Each row comes from the steps of one walk. Every step used is in the known rows, and no mark comes twice. Write the walk behind each row, first mark first.
In the rows, 128 means zero.
Known rows:
luzof > vazus > febak > raba > loveb: [ 92 159 150 114 138 127  74 137 124 110 153 101 111 141 163 142 111 141
 114 149  71 152]
luzof > raba: [106 120 148 118 165 105 129 121  92 145 151 152 126 134 124 147 124  79
 149 117 139 136]
raba > loveb > vazus > febak: [ 82 138 129 110 157 121  96 108 136 142 173 107 152 122 192 162 113 104
 127 125 112 149]
daviv > febak > raba > loveb > vazus > sasuvup: [ 98 144 152 133 155 137  53 129 154 161 193  95 164 158 198 185 107 114
 152 119 102 143]
vazus > febak: [ 90 140 141 128 117 114 124 117 115 117 158 126 133 127 166 130 123 119
 134 105 124 159]
raba > loveb > vazus > sasuvup > daviv: [ 89 115 111 124 172 112  99 109 164 180 171 125 161 127 185 210 133  72
 133  97 140 135]
loveb > vazus > sasuvup: [101 115 125 128 147 110  84 115 137 175 183 131 168 149 155 168 131  90
 166  80 136 124]
raba > loveb: [119 148 127 126 148 133 126 108 112 142 152 113 135 107 139 151 131  98
 111 140 118 121]
daviv > luzof > vazus > febak: [ 76 140 150 134 155 152  94 140 120  99 146 111 129 139 159 125 133 136
 133  88 105 138]
vazus > febak > raba: [ 93 160 155 131 109 105  94 121 102 102 150 117 111 139 162 136 105 127
 139 117 106 169]
daviv > sasuvup: [ 98 121 122 142 144 135 113 118 102 141 157 123 143 113 150 144 143 101
 149  95 127 112]
luzof > raba > loveb > vazus > sasuvup: [ 89 115 135 113 202 111  85 130 138 187 179 117 159 151 151 190 129  55
 166 116 138 121]
raba > loveb > vazus > sasuvup: [101 131 121 129 167 126  84 121 147 181 182 105 166 139 160 180 133  82
 147 107 124 118]
sasuvup > raba: [106 154 151 124 139 105 128 128  97 137 144 143 139 134 107 136 123  98
 146 112 137 123]
luzof > vazus > sasuvup > daviv > febak > raba: [ 93 118 153 132 136 120  73 148 159 138 166 152 142 168 191 172 125 143
 137  94 107 162]
febak > raba > loveb > vazus > sasuvup > daviv: [ 90 129 127 125 166 104  68 111 152 166 158 119 146 139 181 214 112  80
 135 111 120 149]
luzof > vazus > sasuvup > daviv > loveb: [ 86  78 122 122 145 107  92 129 123 156 175 135 141 153 148 165 151 126
 112  80 127 129]
daviv > luzof > raba: [ 86 131 156 134 195 133 115 128  87 121 132 129 124 133 117 150 132  67
 153  96 146 129]
sasuvup > raba > loveb > vazus: [ 94 154 144 102 175 115  99 115 118 164 158 121 161 129 133 166 110  83
 141 136 121 107]
sasuvup > daviv > febak > raba > loveb > vazus: [ 86 133 147 108 159 118  78 104 154 139 164 136 150 127 222 195  96 115
 115 135  97 160]
raba > loveb > vazus > sasuvup > daviv > febak: [ 86 112 129 126 174 128  98 118 182 175 186 131 177 139 226 203 125 103
 131  99 135 155]
vazus > sasuvup > daviv > luzof > raba: [ 70 112 141 150 206 113 116 137 125 144 134 136 134 150 144 187 143  55
 163  61 175 145]
vazus > sasuvup > daviv > febak > raba > loveb: [ 98 143 144 146 143 128  94 132 162 143 162 113 142 142 204 187 122 117
 122 117 126 164]
raba > loveb > vazus > sasuvup > daviv > luzof: [ 72 123 124 139 208 142  88 113 153 160 147 106 163 130 183 211 139  69
 136  73 142 130]

Which walk is each row?
[ 77 100 122 113 210  99 101 119 155 189 168 138 155 143 176 217 129  48
 153 106 153 144] : luzof > raba > loveb > vazus > sasuvup > daviv
[ 76 145 132 121 192 127  91 124 121 165 159 107 163 120 150 170 124  82
 160 118 119  89] : daviv > sasuvup > raba > loveb > vazus
[ 57 105 149 106 138  74  60  94 108 119 171 123 135 136 203 171  97 117
 111  97 110 177] : sasuvup > daviv > loveb > vazus > febak > raba
[ 92  94 134 105 149 106  80  93  91 152 185 123 157 126 147 150 120 110
 119 102 113 124] : daviv > loveb > vazus
[ 82 117 151 129 147 104  66 119 165 157 179 144 162 161 215 200 110 116
 157  78 124 172] : loveb > vazus > sasuvup > daviv > febak > raba
[ 70 130 143 100 193 107  98 118 129 148 173 117 145 137 181 167 106  78
 150 135 122 154] : luzof > raba > loveb > vazus > febak
[ 53 154 138 118 185 123  87 135 130 147 171  93 161 134 181 162 116  99
 168 111 116 118] : daviv > sasuvup > raba > loveb > vazus > febak
[ 73 164 152 103 167 108  98 127 130 144 166 108 155 138 162 157 104 100
 146 132 120 139] : sasuvup > raba > loveb > vazus > febak
[ 87 127 137 144 165 132 127 107 111 118 119 138 132 109 154 167 136  91
 117  77 142 141] : sasuvup > daviv > luzof
[ 64 113 140 113 240 126 101 106 123 147 137 133 140 119 171 205 121  52
 132 105 140 136] : sasuvup > daviv > luzof > raba > loveb > vazus
[103 175 145 121 158 125 128 129 106 146 141 118 136 122 109 151 124  93
 126 145 127 115] : sasuvup > raba > loveb
[ 93 174 153 128 130 122  93 122 113 108 153  92 114 124 169 146 106 120
 121 146  98 159] : vazus > febak > raba > loveb
[ 85  95 132 128 154 113  91 121 173 169 188 155 177 150 221 196 128 110
 154  64 144 165] : loveb > vazus > sasuvup > daviv > febak
[ 74 109 128 141 187 121  90 114 145 156 149 132 162 141 175 200 139  76
 159  46 156 140] : loveb > vazus > sasuvup > daviv > luzof
[ 86 123 131 161 169 134 116 124 132 139 134 125 143 136 153 179 150  81
 140  57 161 143] : vazus > sasuvup > daviv > luzof
[104 152 142 111 155 120  64 101 114 148 162 109 138 124 152 178  99  95
 125 143  96 129] : febak > raba > loveb > vazus
[ 60 145 160 129 153 128  76 133 120  86 123 125 106 141 175 158 113 135
 123  90  98 166] : sasuvup > daviv > luzof > vazus > febak > raba
[ 61  96 143 131 222 107  88 126 136 162 147 140 155 157 163 205 135  47
 176  56 162 145] : loveb > vazus > sasuvup > daviv > luzof > raba
[ 75 174 163 135 168 158  66 140 116  92 135  76 107 138 158 143 115 132
 120 127  76 142] : daviv > luzof > vazus > febak > raba > loveb
[ 86  92 124 138 140  97 105 112 118 156 167 123 146 138 155 167 147  99
 114  75 153 141] : vazus > sasuvup > daviv > loveb
[104 138 141 116 181 119 128 118 108 148 150 129 126 119 129 160 126  72
 131 149 132 128] : luzof > raba > loveb
[105 134 125 108 165 128  98  99 125 159 167 120 154 112 159 171 121  91
 123 132 109 118] : raba > loveb > vazus
[ 90 137 142 120 157  98  86 136 129 179 169 132 171 166 127 171 128  87
 183  83 143 120] : loveb > vazus > sasuvup > raba
[114 164 158 133 136 139  93 120 123 124 161 107 134 126 178 151 107 131
 111 151  94 147] : daviv > febak > raba > loveb
